Every row comes from one small tree of marks. Brackets hold a mark, then the marks that hang from it, in alphabetical order. Every link used is in the known rows. Which tree was each row made from?
In the rows, zero is written as 128.
Known rows
{W F}: [134 151 133 124 156 102 134 117 105 152 133 116 136 118 125 121 151 127
 129 114 116 123 131  95 141 128 128 126 146 106 154 143 125 153 119]
{X {G M {N {F T}}}}: [188 167 109 131 196 192 155  56  87 135 106 155 115 111 108  80  75 128
  94  92 116 152 118 144 168 106 134 125  99 110 172 149 133 114  61]
{F N T W}: [156 171  98 132 165 174 174 127 136 116 158  78 114 144 133 115  94 125
 132 143 107 116 151 162 132 159 146 131  79 161 117 131 123 113 144]
{U K}: [132 156 129 141 144 119 116 112 116 131 143 106 127 129 104 110 134 116
 132 122 110 124 140 110 142 120 136 136 175 116 153 122 121 122 138]
{M {G {N {F W}}}}: [141 161  99 163 187 148 180  60 115 112 129 154  96 115 115  92 120 141
 102 100 109 130 115 110 176 152 137  87 154 189 120 144  99 169 112]
{P {H B}}: [ 91 157 130 126 128  68  84 110 118 132  96 164  79 153 143  90 126 140
 122 113 140 123 134 152 121 124 147 119  84 134 134 107 130 173 188]
{W {F N T}}: [161 182 117 111 143 148 156 115 114 153 152  84 141 122 145 116 124 135
 114 129  99 130 126 127 128 116 144 141 108 109 139 149 143 141 141]
{P {H B Y}}: [117 155 116 114 109  50 102  97 125 142 104 124  90 144 151  99 111 154
 114 118 134 141 147 164 115 131 154 111  80 170 123  96 142 194 208]
{E H}: [125 147 120 113 135 115 114 114 119 126 127 139 112 131 132 126 118 169
 142 103 139 139 112 143 115 148 146 119 134 128 117 136 122 142 143]
{E {H {B W} K Y}}: [137 169 101 119 166  63 118 106 106 136 128 121  76 147 137 106 141 189
 106  97 123 147 123 200 114 173 209 119 159 147 146 116 151 201 218]
{B {W {F N T}}}: [163 172 123  99 180 137 159 113  98 163 146  71 131 142 138 102 132 148
 115 133  80 135 125 138 143 125 176 128  95 108 142 162 147 139 150]
{H K P}: [131 170  97 126 186  95 143 141 125 116 158 121  98 119 109 129 144 133
 111 118 136 115 128 126 116 166 153 114 179 161 128 117 128 142 150]
{G M N}: [162 142 109 143 148 164 130 121 102 134 126 176 123 119 112 110 114 145
 139 116 120 140 115 124 119 124 124 123 145 132 138 135 143 117 115]
{P {H B E K}}: [100 186 111 144 159  70  91 123 124 115 116 165  57 138 150  83 177 136
 121 101 143 147  97 193 101 157 175 160 136 153 162  98 139 208 198]
{K {H Y} U}: [120 136 134 126 127 124 161 127 106 129 129  59 147 116 122 121 127 168
 123 155 100 137 128 135  87 160 133  85 134 186 105 120 152 141 140]
{N F {G X}}: [150 157 132 156 140 122 157  71 110 139 109 177 156 102 120 109 115 106
  84  96 121 119 133 137 155 106 124 116 139 113 139 128 107 139  83]
{U {K H}}: [119 170 132 138 153 131 124 123 100 126 147 104 114 125  99 101 144 139
 116 130  93 121 121 102 106 123 156 117 174 129 143 114 138  98 144]
{P {H B {K U}}}: [ 79 173 130 163 158  68  89 134 111 127 101 138  93 150 139  85 166 142
 121 123 138 116 145 176 110 168 137 119 133 133 155 104 129 193 187]
{U {K {H B E P}}}: [ 99 210 105 121 208  79 123  93 110  81 134 148  65 114  79  85 143 144
 119 114  95 132  76 105  81 150 197 111 188 183 140 104 129 171 187]
{K H U}: [ 93 135 143 137 150 145 145 142 102 117 121  97 143 125 113 111 142 155
 127 150 107 123 120 122  88 159 127  91 135 150 114 134 138 122 121]
{U {K {H B}}}: [ 95 178 129 147 153 107 105 108 105 112 120 137  94 135  99  93 146 138
 108 123  95 114 121 108 102 119 172 119 172 121 153 100 139 135 175]
{P {H E K Y}}: [145 178 103 123 135  62 127 124 124 137 152  92  87 115 158 108 160 150
 119 115 134 166 113 192 104 160 163 148 133 195 142 103 150 193 187]
{G X}: [141 151 116 153 110 120 118 128 117 123 124 159 159 115 129 148 129 131
 122 134 133 107 153 128 120 112 103 126 149 115 117 120 116 139 133]
{E {H B P Y}}: [128 179  90  83 160  38 129  82 121 112 121 133  81 125 117 123  86 189
 125  91 141 141 111 142 102 167 178  84 140 193  98 113 133 205 207]
{B {W {F {N G}}}}: [156 144 136 133 194 117 171  98  98 163 114 100 111 144 127  86 139 126
 107 114  68 137 112 133 163 120 170 111 108 134 145 165 140 136 148]
{U {K {H P Y}}}: [140 190 103 102 169  76 158 101 101 122 164  65 105 109  82 113 109 162
 107 125  87 128 127  88  98 143 173  80 183 207 111 104 143 129 173]
{H B E P Y}: [139 172  95  95 158  53 148  84 136  97 127 129  84 107 120 116 113 150
 119 115 124 153  92 148 104 159 180 118 145 213 112 107 135 220 194]
{B W}: [132 116 135 119 165 119 134 120 113 136 125 116 117 140 121 116 135 140
 127 131 111 131 129 141 140 137 162 113 113 133 130 143 132 129 136]
{G N}: [136 131 106 137 127 146 126 122 115 138 144 144 133 128 144 133 125 135
 110 114 130 123 110 120 127 105 132  95 163 153 132 136 135 125 136]
{P H}: [112 144 129 123 125  86 100 120 117 141 116 126 103 142 141 104 123 144
 128 116 134 131 135 141 123 128 129 116  84 146 119 121 129 135 150]
{B {W {F {N G} T}}}: [182 165 133 112 201 133 184  86  92 172 135  69 118 134 136  86 123 125
  94 114  74 141 122 171 159 131 184 124  83 115 154 167 134 123 128]
{G M}: [152 139 129 134 149 146 131 125 113 120 111 161 118 113  97 108 116 134
 159 131 119 142 133 131 116 148 119 156 110 108 136 125 130 120 108]

Write each row's tree
[116 189 113  82 244  24 119  76  82 133 116 147  71 137  99  94 133 191
 131  80 120 127 105 109 131 171 207  67 151 139 138 154 111 212 189] => {E {H {B {W F}} P}}
[213 183 108 160 145 180 173 104 105 128 114 168 147 103 119 105  82 120
 121 130  95 136 145 197 119 127 114 168  74 103 120 125 129  97 112] => {F {N {G M X}} T}
[174 164  93 167 135 157 122 120  89 132 125 207 158 106 115 127 114 141
 132 121 121 116 137 123 111 110 102 121 167 122 127 127 133 127 121] => {G M N X}
[101 163 120 107 197 110 167 125 107  82 134 101 111 100  96 105 139 164
 142 137 104 138  74 117  71 189 155  77 157 209  98 134 128 159 130] => {K {H E P} U}
[121 180  96 119 227  64 130 114 120  97 131 149  56 132 108  91 169 144
 114 110 119 136  86 164 106 182 218 124 176 177 151 120 129 203 195] => {H {B W} E K P}
[121 154 122 159 168 125 138 143 125 106 145 105 127 111 128 115 182 124
 140 135 125 149  97 175 106 185 138 147 186 154 159 130 130 177 129] => {H E {K U}}
[142 190  80 117 173  53 148 110 136  96 144 130  72 104 123 118 145 143
 105 107 129 150  97 166  98 176 193 135 187 202 139  94 139 226 210] => {H B E K P Y}
[129 189 112 129 147  94 127  86 116 106 138 106  89 115 112  91 147 151
 112 124  85 155  97 137  86 137 196 137 180 181 155  93 154 186 198] => {U {K {H B E Y}}}
[171 178 120 182 211 140 189  64  98 119 107 186 129 103  77  83 101 106
 132 101 109 123 165 141 163 164 122 131 109 134 149 127  86 125  58] => {N {F W} {G M X}}
[181 176  99 198 188 159 182 113 109 110 112 173 124 124  95  96  91 105
 153 131  86 116 164 159 137 157 109 144  93 154 112 126 113 106 128] => {F {N {G M X}} W}
[ 81 154 130 112 230  83 141 111  90  99 101 116  96 144  85  86 128 176
 115 143  95 111 113 120  91 181 189  44 134 181 109 130 127 163 172] => {K {H {B W} P} U}
[132 159 105 109 115  72 112  89 123 126 112 140  99 135 143 121 105 178
 124 100 137 147 120 165 108 154 166 115 130 149 120 113 139 198 199] => {E {H B Y}}
[151 169  90 116 165  72 162 130 126 129 159  83 107 108 117 142 129 146
  99 119 127 130 137 140 114 169 157 114 181 198 117 108 142 163 175] => {H K P Y}
[181 195  97 149 131 157 162  53  97 131 128 172 158  80 137 123 112 152
  71 101 123 129 112 148 151 103 121 108 160 123 115 141 112 169  99] => {M {G {N {F T}} X}}
[133 160  99  99 149  57 145  96 132 112 119 127  97 123 117 127  95 148
 106 117 127 128 130 125 114 146 164  95 136 191 105 104 135 192 194] => {H B P Y}
[136 150 128 121 171 117 142 121 102 156 129 102 124 150 129  98 148 148
 125 138  75 131 117 107 145 116 163 115 123 128 134 160 150 153 171] => {B {W {F N}}}
[165 175  97 163 145 156 137  82  87 138 120 220 163 100 104 102 109 146
 115 103 122 123 122 105 128 100 111 111 161 116 145 129 128 147  92] => {G M {N F} X}
[173 135 106 158 181 169 129 105  94 120  96 166 105 129 103 100  97 124
 129 111 115 143 120 126 151 112 108 121 129 132 145 146 142 108 108] => {X {G M N}}
[171 143 123 156 150 171 166 113 121 123 101 158 107 127 107  85  99 116
 139 129  84 155 114 160 127 141 127 158  84 128 125 131 142  96 133] => {F {N {G M}}}
[145 199 101  99 184  83 163  93 107 105 170  70  90  96  88 106 129 160
 121 125  84 153  90 105  82 154 190 100 197 228 116 107 144 157 173] => {U {K {H E P Y}}}
[ 95 178 115 150 144  65  84 132 117 135 107 160  69 153 145  91 159 136
 103 110 145 122 141 173 116 145 160 140 125 126 161  95 135 178 197] => {P {H B K}}
[122 177 112 138 158  87 108 136 122 126 143 129  75 126 149  98 178 136
 124 110 141 153 101 181 102 160 159 156 135 163 151 111 134 170 167] => {P {H E K}}
[204 183 127 142 174 161 173  58  93 141 111 178 154  80  99  90  91 118
 105 100 119 138 147 177 143 134 130 158  84  78 158 127 105 117  41] => {N {F T} {G M X}}
[102 187 122 144 167 113 110 101 110  93 129 149  83 126 101  85 165 135
 119 122  88 141  83 125  90 138 184 141 183 144 165 103 136 164 175] => {U {K {H B E}}}
[107 157 125 112 176  60  89  95 111 117  94 154  57 154 142  68 149 153
 134 114 120 152  95 179 118 147 199 121  82 159 141 124 129 201 196] => {P {H {B W} E}}
[185 155 125 171 154 138 152 104 100 124 101 193 142  97  97 113 111 112
 137 118 117 132 153 159 128 138 104 150 110  99 132 123 111 104  91] => {N {G M X}}
[159 153 129 159 225 146 193  68 110 121 110 153  94 115  77  65  98 106
 136  97 103 146 146 140 168 184 144 132  84 145 165 132  93 112  54] => {N {F W} {G M}}
[144 169 117 117 200 154 179  77 124 129 157  95 121 123 117  99 101 120
 113 111 129 126 153 145 153 162 159 117  91 139 154 134  99 131  73] => {N {F T W}}
[143 157 116 103 122  70 129 102 126 135 129  91  99 113 160 106 126 154
 137 118 127 169 108 172 105 141 153 129  94 200 117 114 146 186 175] => {P {H E Y}}
[123 167 115 127 161  39 104 113 107 156 116 101  63 157 148  88 151 164
  92 116 123 140 148 197 124 153 199 118 109 168 148  98 154 199 227] => {P {H {B W} K Y}}
[188 187 118 174 164 137 165 104  87 148 102 184 146 102 106  96 125 120
 137 117  77 129 144 120 132 120 104 153 122  99 138 140 131 136 127] => {W {F {N {G M X}}}}
[136 181  88 121 166  51 144 115 131 118 137 123  82 121 120 125 130 146
  91 114 133 123 132 149 108 163 172 115 178 189 133  94 144 198 206] => {H B K P Y}
[ 95 174 107 147 198  73 129 129 120 101 118 135 102 129 103 104 151 133
 119 126 132 105 126 138 110 188 147 102 192 155 141 111 121 185 171] => {H B {K U} P}
[166 195  85 152 180 162 166  72  99 139 171 134 159 112 135 123  99 127
  89 103 133 100 156 138 149 122 144  83 146 154 147 134 100 136  86] => {G {N {F T W}} X}
[166 179 120 166 137 115 160 104 101 152 118 150 157 119 135 115 134 113
 107 114  87 112 139 117 144  99 110 128 139 116 128 142 127 144 145] => {W {F {N {G X}}}}
[161 161 129 130 216 150 205  58 117 136 139  91 108 118 116  89  91 101
  95  91 118 133 147 176 172 165 167 116  75 144 160 140  89 111  50] => {N {F T W} G}
[195 173 106 155 212 184 204 102 116 120 131 107  94 130 102  83  75 109
 144 126  87 144 152 195 137 182 144 155  44 144 135 135 115  83 103] => {F {N {G M}} T W}
[186 166 111 181 137 162 154 117 109 120  96 192 142 114 107 101 102 117
 133 129  90 131 138 156 120 121 102 156 102 120 115 124 134 106 136] => {F {N {G M X}}}
[118 173 109 154 157 103 114 130 137  96 127 169  81 127 137 110 178 120
 116 115 132 141  90 179 103 156 173 177 178 134 168 106 135 198 174] => {H B E K}
[142 172  98  85 167  90 176 108 118 101 154  88  92  89 113 121 121 173
 113 130 104 155  81 123  71 166 179  89 146 243  92 117 151 163 163] => {K {H E P Y}}
[175 164 131 163 167 140 167  69  96 131  91 213 145  89  93  87 105 116
 114 101 113 139 138 141 143 125 115 143 112  95 149 125 109 128  64] => {N F {G M X}}
